Each row was made from one path, in order. Every step used is in the known rows, and no mark comes twice. Write each row's path.
In the rows, zero is written as 128.
Known rows:
tezo -> vasu -> rafo -> tarev -> pubo: [113 133 149 184 133 146 177 173 166 107 158 119 153  89 139 135 131 252
 159 150 114 137 111 147  96]
tarev -> pubo: [127 123 136 130 140 138 198 139 138 121 144 125 130 141 134 138 137 138
 128 133 125 130 122 130 125]
tezo -> vasu: [126 126 124 128 124 142 107 147 146  89 125 127 131  93 138 130 134 171
 136 129 137 124 122 125 122]
tudep -> tarev: [136 126  99 167 118 124 131 121 138 185 128 129 108 124 127 133 125 129
 140 115 121 132 131 132 142]
tezo -> vasu -> rogo -> tarev: [151 124 133 200 134 137 108  67 153 103 143 143 133  84 144 122 131 195
 138 122 153 130 125 148 133]
rafo -> vasu -> veka: [137 123 110 113 127 155  97 156 115 132 137 102 132 143 149 124 134  89
 128 128 200 125 110 193 118]
tudep -> vasu -> rogo: [147 124 131 109 124 132 127  56 121  76 129 143 113 129 149 115 137 139
 142  95 154 127 123 127 137]
tezo -> vasu -> veka -> tarev -> pubo: [137 125 109 158 169 150 174 172 180 156 145  96 131 112 137 142 146 177
 129 138 148 165 108 198 127]
tudep -> tarev -> tezo: [134 122 110 164 121 122 134 124 143 180 138 182 105 132 132 155 178 129
 144 129 120 131 139 140 138]
tarev -> veka: [127 182 145 125 136 119 120 148 133 126 143 166 120 118 129 155 133 133
 126 128 126 121 127  91 127]
tarev -> tezo: [130 124 141 122 136 129 131 132 131 125 140 182 126 137 131 150 184 126
 130 137 127 129 138 132 124]
rafo -> tarev -> tezo -> vasu: [129 111 163 178 118 147  98 174 153  93 134 182 136  88 145 153 190 186
 165 150 115 135 137 148 115]
tezo -> vasu -> rafo -> tarev: [108 138 140 183 118 136 106 159 152 114 141 121 153  78 135 126 123 239
 158 140 120 135 120 142 102]
tudep -> tarev -> pubo: [135 124 108 171 130 130 202 136 151 180 146 123 115 141 131 143 131 138
 142 124 116 133 121 136 139]
rogo -> tarev -> tezo -> vasu -> rafo: [124 143 128 201 135 130 124 121 157 105 168 173 145  90 135 149 162 223
 136 143 145 134 130 147 101]
tudep -> vasu: [137 124 119 115 121 136 130 122 122  59 124 128 111 128 146 120 125 108
 136 112 142 128 136 117 134]
veka -> tarev: [132 132 117 165 159 118 129 129 150 185 125 126 133 127 128 133 133 127
 123 128 128 165 129 134 133]
tarev -> tezo -> vasu -> rafo: [109 143 125 123 131 133 122 140 148 106 158 177 145  96 135 149 168 224
 138 142 140 126 122 137  99]
rogo -> tarev: [145 127 131 206 131 125 131 112 137 128 136 127 128 122 131 130 121 123
 129 130 134 135 143 137 131]
tezo -> vasu -> tudep -> tarev -> pubo: [132 119  82 159 132 141 173 145 166 163 140  96 128 102 135 150 134 150
 148 118 130 129 109 135 184]
tezo -> vasu -> rogo: [133 126 130 119 128 139 102  84 147 104 130 144 134  92 140 122 138 199
 143 117 147 124 111 138 129]
rogo -> tarev -> tezo: [145 122 144 201 132 125 136 115 139 124 148 184 125 132 136 151 175 123
 133 140 131 137 145 146 128]
tezo -> vasu -> veka -> tarev: [132 127 101 157 159 141 105 159 169 161 127  99 130  97 135 133 137 168
 131 130 150 157 116 196 129]
vasu -> rogo: [138 129 132 121 132 121 127  64 127 143 137 143 128 125 130 122 136 155
 132 114 140 125 120 136 132]
rafo -> vasu -> tudep: [131 129  98 114 130 139 101 145 112 144 133 101 141 135 144 132 136  60
 129 124 193 126 108 128 175]
tarev -> tezo -> vasu -> rogo: [137 119 141 116 133 140 105  86 151  99 142 197 130  96 146 144 190 197
 144 129 147 125 122 145 123]

Write each row's path:
[125 135 146 172 124 137 205 143 139  83 156 120 131 129 147 124 128 189
 160 125 124 142 122 141 108] => tudep -> vasu -> rafo -> tarev -> pubo
[133 124  85 158 134 128 195 127 142 204 138  94 126 141 126 150 132 106
 138 115 123 132 115 132 194] => vasu -> tudep -> tarev -> pubo
[125 131 150 166 117 132 138 136 131  85 154 175 127 122 144 139 172 180
 163 131 125 138 136 144 105] => tudep -> vasu -> rafo -> tarev -> tezo
[155 122 147 195 138 120 133  54 139 140 156 197 127 127 139 145 181 151
 133 126 144 134 135 154 137] => vasu -> rogo -> tarev -> tezo
[108 147 112 128 131 136 117 132 147 106 148 119 149  86 131 124 117 226
 134 130 141 125 110 131 103] => tezo -> vasu -> rafo
[127 128 102 152 163 129 106 147 166 163 129 148 145 103 131 164 196 141
 127 134 142 158 122 135 179] => veka -> tarev -> tezo -> vasu -> tudep
[137 124  69 154 119 131 101 134 123 202 130  98 126 137 142 134 130  60
 142 109 184 128 115 131 187] => rafo -> vasu -> tudep -> tarev
[140 127 117 162 173 136 196 150 160 197 149  95 131 146 130 141 141 132
 122 135 139 161 113 198 133] => vasu -> veka -> tarev -> pubo
[129 127  71 161 120 133 101 135 150 165 122  98 129  89 131 138 126 142
 144 112 132 123 117 131 190] => tezo -> vasu -> tudep -> tarev
[115 191 161 177 128 108 124 162 137 154 161 162 144 103 126 156 125 201
 149 139 111 133 125 105 109] => vasu -> rafo -> tarev -> veka
[129 116 125 113 134 152 108 161 148  98 135 153 128 108 139 150 186 166
 136 144 148 123 122 200 119] => tarev -> tezo -> vasu -> veka
[142 121 118 194 137 137 105 131 154 105 141 148 148  94 132 157 179 133
 134 137 142 127 130 139 175] => rogo -> tarev -> tezo -> vasu -> tudep
[131 124  74 156 125 119 126 115 133 205 124  97 124 126 119 137 125  96
 140 109 122 126 122 131 195] => vasu -> tudep -> tarev
[161 125 145 190 132 135 109  72 126 135 163 197 132 135 160 142 188 115
 138 130 206 134 128 157 127] => rafo -> vasu -> rogo -> tarev -> tezo
[131 177  92 153 129 109 118 140 134 205 139 140 115 116 123 166 129 101
 133 110 120 120 121  95 196] => vasu -> tudep -> tarev -> veka
[122 145 111 117 124 129 141 112 125  79 146 122 122 129 141 117 110 163
 133 108 146 130 124 123 115] => tudep -> vasu -> rafo
[112 190 155 177 126 128 100 179 159 115 156 160 146  65 140 153 132 244
 159 139 118 129 121 106  95] => tezo -> vasu -> rafo -> tarev -> veka
[113 133 159 178 125 121 134 144 134 152 155 175 146 119 130 150 173 194
 152 151 111 135 136 150 105] => vasu -> rafo -> tarev -> tezo
[146 122  99 144 152 136 133 135 144 134 122 101 109 136 139 123 136 106
 130 110 156 165 124 187 137] => tudep -> vasu -> veka -> tarev
[132 121  91 153 127 118 129 120 138 207 133 150 120 135 123 162 179  96
 140 121 124 128 131 138 194] => vasu -> tudep -> tarev -> tezo
